Each row comes from the steps of one path. Every step used is in the known rows, and no mark comes twice. Write the path behind each row, first mark first.
Known rows:
U > P > B: 3.200  -2.856  -2.343  -0.608  0.877  -0.027  -0.143  0.722  -0.644  -1.451  0.109  -0.297  2.009  0.352  -1.879  -2.417  0.127  2.468  2.052  -3.907  -1.245  0.727  4.070  1.822  -1.580  1.061  -1.520  0.448  1.056  2.116  -1.469  -0.314  0.485
D > P > B: -0.592  -0.929  -5.650  0.060  0.547  -1.357  1.562  0.104  2.758  -3.673  -0.580  -0.246  -1.828  4.272  -0.633  2.481  2.004  2.937  1.511  -4.997  -5.123  -0.095  1.839  3.737  -0.102  1.282  -0.666  1.044  0.446  -1.747  -0.983  1.224  0.975
B > U > P > Q > E: 1.570  -0.853  1.747  0.399  -0.942  2.430  -4.426  2.778  -2.421  -2.081  -1.461  -2.412  -0.449  -3.481  -0.364  -5.190  2.581  0.711  -2.772  -0.092  1.653  -3.134  -0.015  -1.467  -1.071  2.235  4.007  -0.211  -0.767  2.168  1.457  -2.131  -1.996
Q > E: -0.362  1.567  0.015  0.009  -2.357  2.212  -3.307  1.484  -0.288  2.487  -3.701  -3.141  -2.074  3.719  0.608  -1.229  -0.540  -1.196  -1.565  -1.314  -2.945  -0.624  0.348  -1.712  -1.634  3.571  2.311  1.785  -1.787  5.495  -1.673  1.008  0.715
U > P: 4.376  -3.056  -0.450  0.987  0.157  0.230  -0.588  -0.479  -2.239  1.321  0.382  -0.461  0.374  1.601  -1.167  -2.747  -0.087  -0.012  1.867  -2.137  -0.337  1.672  -0.183  1.568  -1.320  2.180  -2.313  -0.450  -0.689  6.120  0.482  -0.862  1.378
P > B > E > V > U: -2.174  0.861  0.507  0.123  -1.024  -2.158  2.228  2.163  2.550  1.158  -2.191  -1.026  1.992  -1.142  0.273  2.457  -0.160  0.997  0.987  1.989  -2.161  -0.024  -1.126  0.208  3.059  1.679  -3.362  0.466  -0.969  -2.127  -0.677  1.427  1.274
P > V > U: 2.459  0.019  0.455  -1.105  2.596  -3.073  0.199  0.532  3.380  -3.371  -0.624  -6.610  -0.624  0.308  1.486  3.952  1.720  -3.467  3.580  1.585  -3.143  -0.053  -3.621  1.002  -0.190  -0.969  -0.394  -2.122  -2.981  -0.636  -2.728  1.620  3.414
Q > E > V > U > P: -1.558  2.646  4.307  -1.293  -1.952  1.255  -3.352  0.497  -4.287  1.624  1.616  0.770  -1.742  -2.631  2.226  0.385  -1.835  -5.344  -0.654  0.920  5.023  -0.864  -1.255  -1.056  -2.568  1.257  -1.896  -4.004  3.041  1.133  3.957  -2.417  0.954
P > B: 2.437  -0.649  -3.925  -0.127  0.391  -0.464  1.150  0.973  4.036  -0.627  -1.714  -3.486  0.853  3.311  -1.412  -1.281  -0.222  2.539  1.483  -2.842  -5.707  0.550  2.185  0.748  0.456  0.131  1.174  1.839  -1.536  2.515  -3.793  1.513  0.671
E > V > P > U: 2.475  0.017  -1.373  -0.611  1.896  -1.630  1.444  -3.905  2.734  -3.301  2.295  -0.637  -0.171  1.437  1.717  0.337  -0.558  -2.694  2.357  2.187  0.104  0.899  -1.996  -1.997  -1.530  -5.776  2.261  -0.919  -0.251  -3.140  -1.804  2.571  -1.131
E > V: 2.177  1.268  -2.323  0.350  0.014  0.179  0.163  -2.575  -0.838  5.922  1.509  -1.595  0.140  4.154  -1.286  0.026  0.218  -2.138  2.140  0.139  -3.051  2.820  0.483  0.123  2.370  -0.283  -0.530  -1.445  -1.535  2.857  -1.077  2.270  0.946
V > U > P > B: 1.813  -1.590  -0.062  -1.569  0.426  -1.838  0.870  1.616  3.320  -3.776  0.233  -1.632  1.290  -2.440  0.634  -0.004  -0.984  1.001  1.781  -2.519  0.378  -2.203  -0.339  1.084  -1.236  1.265  -3.361  -0.962  2.189  0.130  -0.188  -2.415  0.915
W > E > V > U > P: -2.388  -1.863  3.128  1.900  -0.122  -1.074  2.476  -1.965  0.228  1.528  0.255  6.368  0.319  -3.783  0.225  0.348  -2.929  -2.758  0.013  -0.180  5.592  -0.735  -3.808  1.220  -2.428  -0.009  -3.155  -3.902  2.452  0.579  1.235  -2.164  -1.144
W > E > V: -1.498  -0.550  -0.551  2.178  -1.380  0.719  2.611  -3.196  1.441  5.442  -1.777  4.347  0.076  2.414  -1.142  0.084  -1.590  -0.688  -0.149  -0.399  -0.256  1.805  -0.092  1.095  -1.031  -0.385  0.826  -1.744  -0.775  3.483  -2.438  1.772  -1.499
W > E: -1.650  -3.027  -0.850  2.594  -0.985  -0.227  2.333  -1.491  3.464  2.174  -4.836  3.041  1.017  2.797  -0.083  -1.252  -1.592  1.963  -0.648  -2.141  -2.642  -0.715  -1.783  0.586  -1.098  1.957  1.070  0.869  -2.813  6.198  -3.132  0.803  -1.543
E > V > P: 0.070  2.237  -1.709  -0.214  0.799  0.628  -0.065  -4.224  -1.883  2.896  3.140  1.220  -2.589  2.978  -0.576  1.795  -2.693  -1.610  0.244  0.268  -0.451  1.537  -0.508  -0.638  1.364  -2.650  1.212  -1.419  -0.588  -0.179  0.288  0.411  0.753
D > B > U: -0.667  -2.460  -0.218  1.613  -0.528  0.709  0.518  3.408  -0.109  5.228  -0.229  -1.542  -0.314  2.728  -3.114  -1.980  0.031  3.263  0.331  3.375  -6.743  -2.418  1.048  1.822  5.199  0.880  0.757  3.152  -4.889  3.164  -2.350  -0.676  0.359
P > Q > E > V: -0.799  3.974  -1.302  -1.848  -1.064  2.054  -1.750  -0.872  0.393  1.421  -0.121  -3.131  -0.124  0.720  -1.753  -1.330  2.448  -3.196  -1.702  -0.538  -0.382  2.832  1.097  -0.642  -0.871  -0.600  5.317  -0.979  2.603  -2.155  0.023  2.883  -1.650
U > P > Q > E > V: 1.090  2.514  -0.001  -1.530  -0.649  2.946  -2.792  -0.515  -4.008  0.317  2.164  -0.235  0.661  -2.371  -2.124  -2.412  2.591  -2.623  -1.946  -1.938  4.147  3.035  1.650  0.544  -2.935  -0.244  3.302  -2.598  5.227  -1.714  2.645  0.164  -1.302
P > Q: 3.474  -0.237  -4.169  -0.538  1.211  -1.150  1.653  -1.666  6.103  -0.836  -2.005  -5.609  1.408  2.503  -2.958  -0.812  3.000  1.082  0.160  -2.300  -4.948  1.039  -1.727  1.695  1.371  0.533  2.989  0.560  1.538  1.423  -2.295  2.539  -0.508

Write each row's path:
-1.391  3.136  -0.672  -2.051  1.088  1.474  -1.801  -1.066  1.788  -4.231  -1.600  -2.423  -2.511  0.496  0.578  -0.249  0.455  0.816  -5.196  -1.547  0.013  -2.495  -0.675  -1.394  -2.450  -0.677  5.164  2.017  2.306  -1.750  1.170  -0.320  -0.836 -> V > P > Q > E
2.006  0.692  0.278  -1.378  1.514  -2.040  1.672  -2.197  1.547  -2.267  3.216  -1.497  1.307  -4.682  -1.390  0.691  1.246  -3.004  0.879  -0.651  2.637  1.786  -3.759  2.847  0.225  -1.917  -2.236  -3.355  5.928  -3.870  2.415  -0.324  -0.963 -> E > V > U > P > Q
0.644  0.616  2.418  -2.254  0.133  -0.117  -1.568  1.610  2.169  -5.427  -1.533  -3.098  -0.177  -4.475  0.901  -1.076  1.589  -1.714  -3.813  -1.595  3.326  -2.625  -2.371  0.369  -3.683  1.966  1.452  -1.161  5.530  -0.617  3.179  -1.756  -0.802 -> V > U > P > Q > E
2.387  -2.090  1.938  -0.157  0.566  -1.847  0.122  0.405  1.042  -1.217  -0.255  -1.420  -0.033  -1.653  0.557  -0.447  -0.632  -1.472  1.261  -1.032  1.025  -1.841  -3.549  1.345  -0.552  2.173  -4.336  -1.651  0.196  3.566  1.699  -3.075  1.105 -> V > U > P
1.045  -1.060  2.888  0.099  0.629  -1.530  0.905  1.293  0.082  -1.652  0.281  -0.020  1.940  -4.866  -0.744  1.011  3.931  -0.460  -0.660  1.405  3.942  0.843  -4.195  1.595  1.270  1.650  -3.115  -0.365  3.726  -2.105  3.728  -0.277  -0.207 -> B > E > V > U > P > Q
0.870  -1.356  1.592  1.118  0.512  -0.746  1.090  -0.705  1.193  -3.095  -0.480  0.956  0.990  -0.031  2.566  0.057  1.214  0.240  0.712  3.464  0.623  1.178  -2.252  -2.646  -0.674  -2.106  0.883  2.047  -2.283  -1.330  -0.429  2.014  -1.459 -> B > E > V > P > U
-1.292  -1.270  0.464  1.179  1.425  -0.469  3.855  -4.980  4.632  -3.989  -0.775  5.269  -0.176  0.157  1.843  0.244  -2.402  -0.505  -0.298  1.624  2.721  -0.025  -1.999  -1.607  -4.348  -5.595  3.159  -0.993  0.070  -1.370  -2.964  2.074  -3.392 -> W > E > V > P > U
0.030  -3.373  2.610  0.511  -0.540  -2.392  1.232  4.254  1.201  -3.421  -2.746  0.340  3.276  -3.213  1.781  -0.428  0.308  3.692  0.563  -1.069  0.590  -1.853  -0.714  0.862  -0.148  3.785  -4.960  1.634  -0.039  1.136  1.200  -2.526  1.089 -> V > U > P > B > E
3.624  -3.819  0.937  2.323  -0.562  0.386  -2.798  0.601  -3.476  2.824  0.284  -1.054  0.202  -0.531  0.338  -4.767  0.234  1.235  2.420  0.318  -0.240  -2.853  -0.968  0.498  0.755  1.741  -1.706  -0.967  -4.071  6.172  0.351  -2.777  -0.002 -> B > U > P
-3.229  4.647  -1.707  -2.173  -0.561  2.825  -1.769  -0.366  -2.098  -0.503  2.206  1.891  -2.657  1.357  0.931  0.908  -2.809  -0.091  -2.008  -2.120  1.068  -0.438  4.277  -2.583  -1.737  -2.452  4.002  -0.065  1.235  -3.555  -0.208  -0.008  -0.312 -> Q > E > V > P > B
-0.425  2.785  0.802  -1.904  0.184  1.906  -2.135  -1.948  0.404  -4.159  1.301  -0.504  -1.818  1.127  3.555  -0.567  -0.659  -4.233  -1.131  2.483  2.567  -0.427  -0.256  -4.125  -3.709  -4.010  5.417  -0.240  -0.235  -2.866  -0.744  1.920  -1.914 -> Q > E > V > P > U
-1.412  0.512  0.821  1.729  -0.137  -0.031  -0.528  -0.940  -3.758  3.404  0.564  3.777  -1.437  1.818  0.428  1.932  -0.427  0.971  -0.942  1.489  -0.267  1.400  -1.395  -0.960  2.660  0.520  -0.403  1.851  -2.675  0.923  1.096  -0.445  1.197 -> B > E > V > P
-3.620  4.086  0.314  -0.650  -0.529  2.475  -4.296  1.348  -3.277  1.041  1.805  0.606  -3.025  -0.892  1.632  -1.083  -3.601  1.360  -1.665  1.810  1.604  -4.180  3.684  -4.586  0.619  -2.482  4.881  -0.668  -2.272  -2.281  -0.327  -1.176  -1.801 -> Q > E > V > P > B > U
-1.823  5.485  0.688  -2.195  -1.025  0.191  -1.019  -0.230  4.009  -0.493  -0.389  -4.348  -0.979  -2.121  -0.142  1.908  1.511  -4.357  -3.212  1.215  0.678  -0.791  -2.807  -0.406  0.041  -1.194  2.421  -1.985  4.757  -3.635  1.611  1.626  -1.141 -> P > Q > E > V > U
-0.833  0.786  -2.705  0.435  1.335  -0.097  -0.570  -0.759  -1.655  1.405  3.323  1.155  -1.431  -0.293  -0.156  -0.116  -2.592  2.294  1.335  2.238  -0.582  -2.273  2.537  -2.323  3.332  -3.243  1.821  -1.312  -2.838  -3.130  -1.264  -0.841  -1.166 -> E > V > P > B > U
5.866  -3.573  -1.028  0.065  2.604  0.452  -2.260  -0.320  -4.056  -2.040  1.407  -2.629  0.472  0.335  -0.647  -0.597  2.166  -1.702  4.704  -1.202  0.580  3.859  1.180  1.829  -3.512  -1.492  -0.062  -1.872  -2.343  1.360  -1.396  0.658  3.601 -> U > P > V
-2.240  4.636  0.242  -1.101  -0.734  2.315  -3.163  -2.644  -4.159  2.137  1.468  1.709  -4.181  2.398  1.242  0.985  -2.642  -2.543  -2.584  0.405  1.879  0.099  1.602  -3.016  -1.145  -0.776  3.448  -0.579  0.265  -0.146  1.199  -0.030  0.441 -> Q > E > V > P
0.288  -0.689  -2.496  1.048  1.530  -0.907  -0.525  0.229  1.994  -1.122  0.206  -1.141  -1.483  0.426  1.180  -1.071  -2.758  4.892  0.599  0.616  -3.074  -4.886  0.734  -1.740  2.649  -1.485  1.619  1.680  -4.534  0.883  -2.852  -2.260  -0.769 -> V > P > B > U
-1.766  2.909  2.247  -3.096  -1.312  1.257  -2.072  1.981  -2.231  -1.226  2.115  0.497  -0.205  -3.817  1.746  -0.367  -1.807  -2.657  -0.892  -1.119  4.905  -1.267  3.102  -1.117  -3.669  0.003  -1.179  -2.483  4.068  -3.182  2.132  -1.665  -0.215 -> Q > E > V > U > P > B
-4.845  -0.564  1.421  0.488  -0.663  1.571  2.029  0.150  -4.684  4.095  2.002  4.535  -1.287  2.578  -2.916  2.961  -0.022  3.182  -2.868  2.429  -1.114  2.113  2.609  1.081  4.137  0.131  -0.896  5.024  -0.908  -2.463  1.886  -0.827  1.933 -> D > B > E > V > P
0.191  -5.262  1.480  2.007  -0.131  1.634  -0.049  3.085  -4.673  3.513  1.645  0.096  0.280  -0.317  -2.721  -3.778  0.529  3.156  0.349  1.326  -1.291  -1.731  2.950  1.680  2.458  0.938  -1.259  2.174  -2.695  2.826  0.469  -3.701  0.760 -> D > B > U > P
-2.112  -2.317  2.451  -0.340  0.620  0.667  3.072  0.878  0.242  -2.379  1.636  3.155  0.799  0.410  -0.686  1.707  1.643  1.388  -1.672  4.252  -0.535  1.885  1.633  -0.512  1.483  -2.747  1.364  5.299  -0.045  -4.944  0.356  1.657  -0.511 -> D > B > E > V > P > U
-2.607  -1.330  1.265  0.148  0.017  -0.592  3.711  -0.979  1.017  -1.094  0.820  5.621  2.145  -4.400  0.518  0.458  -2.610  0.369  0.158  -0.766  5.709  -1.349  0.501  1.321  -2.901  -0.928  -3.278  -2.855  4.239  -1.808  -0.061  -1.208  -2.165 -> W > E > V > U > P > B
-1.482  0.793  1.792  0.998  -1.443  -2.115  0.451  1.416  1.121  3.856  -1.716  -1.181  0.062  -0.518  1.480  2.552  1.228  -1.485  0.033  3.345  -1.452  -0.227  -4.027  -0.338  4.013  3.158  -3.508  -0.128  -2.053  1.867  1.138  0.987  0.947 -> B > E > V > U
1.424  -2.034  0.469  1.033  -0.647  0.974  0.308  1.559  -5.230  1.811  0.625  3.587  3.953  -0.755  -1.260  -1.462  1.793  2.082  1.832  -0.867  1.242  3.978  4.192  1.386  -0.285  1.762  -3.306  0.634  -0.077  0.783  0.696  0.458  0.536 -> U > P > B > E > V
-0.888  -1.777  -0.906  0.706  0.778  -0.315  1.626  1.154  0.732  -2.544  -3.103  1.278  0.862  1.143  1.327  1.032  0.060  6.371  -1.550  -0.932  -2.677  -0.737  0.536  -0.831  1.260  2.132  0.013  4.799  -2.648  0.139  -0.999  -1.022  1.263 -> V > P > B > E
-4.322  0.317  -1.137  0.578  -0.998  -2.609  1.959  2.068  1.673  -2.262  0.077  3.066  -0.498  -0.484  1.803  5.851  2.431  1.287  0.508  -0.818  -1.582  -1.479  -1.325  3.497  2.496  2.326  -3.410  0.662  0.998  -6.330  2.468  0.926  1.022 -> D > P > B > E > V > U
1.106  -0.413  0.178  -1.822  0.695  -1.469  1.189  0.141  -0.117  -1.260  3.282  0.324  1.718  -3.537  -0.536  0.680  -1.787  -1.807  2.564  -1.116  2.780  -0.017  1.301  1.488  -0.143  -1.758  -4.121  -3.658  3.853  -3.196  1.215  -0.863  0.248 -> E > V > U > P > B
0.248  0.044  0.230  2.221  -1.812  0.481  -0.564  0.101  -1.879  6.174  -2.043  0.433  1.070  2.659  -0.983  -0.322  2.229  0.285  1.030  1.031  -2.627  3.140  -0.792  0.164  2.961  2.266  -1.225  0.562  -3.124  3.372  0.186  2.236  0.966 -> B > E > V
-0.024  -0.047  -1.949  1.400  -0.890  0.141  1.275  1.541  -0.421  3.536  -1.526  1.009  3.102  1.810  -1.491  0.308  1.831  2.206  1.286  0.085  -3.337  3.205  2.728  0.227  3.031  1.363  -0.605  1.760  -1.928  0.750  -1.276  2.634  0.686 -> P > B > E > V
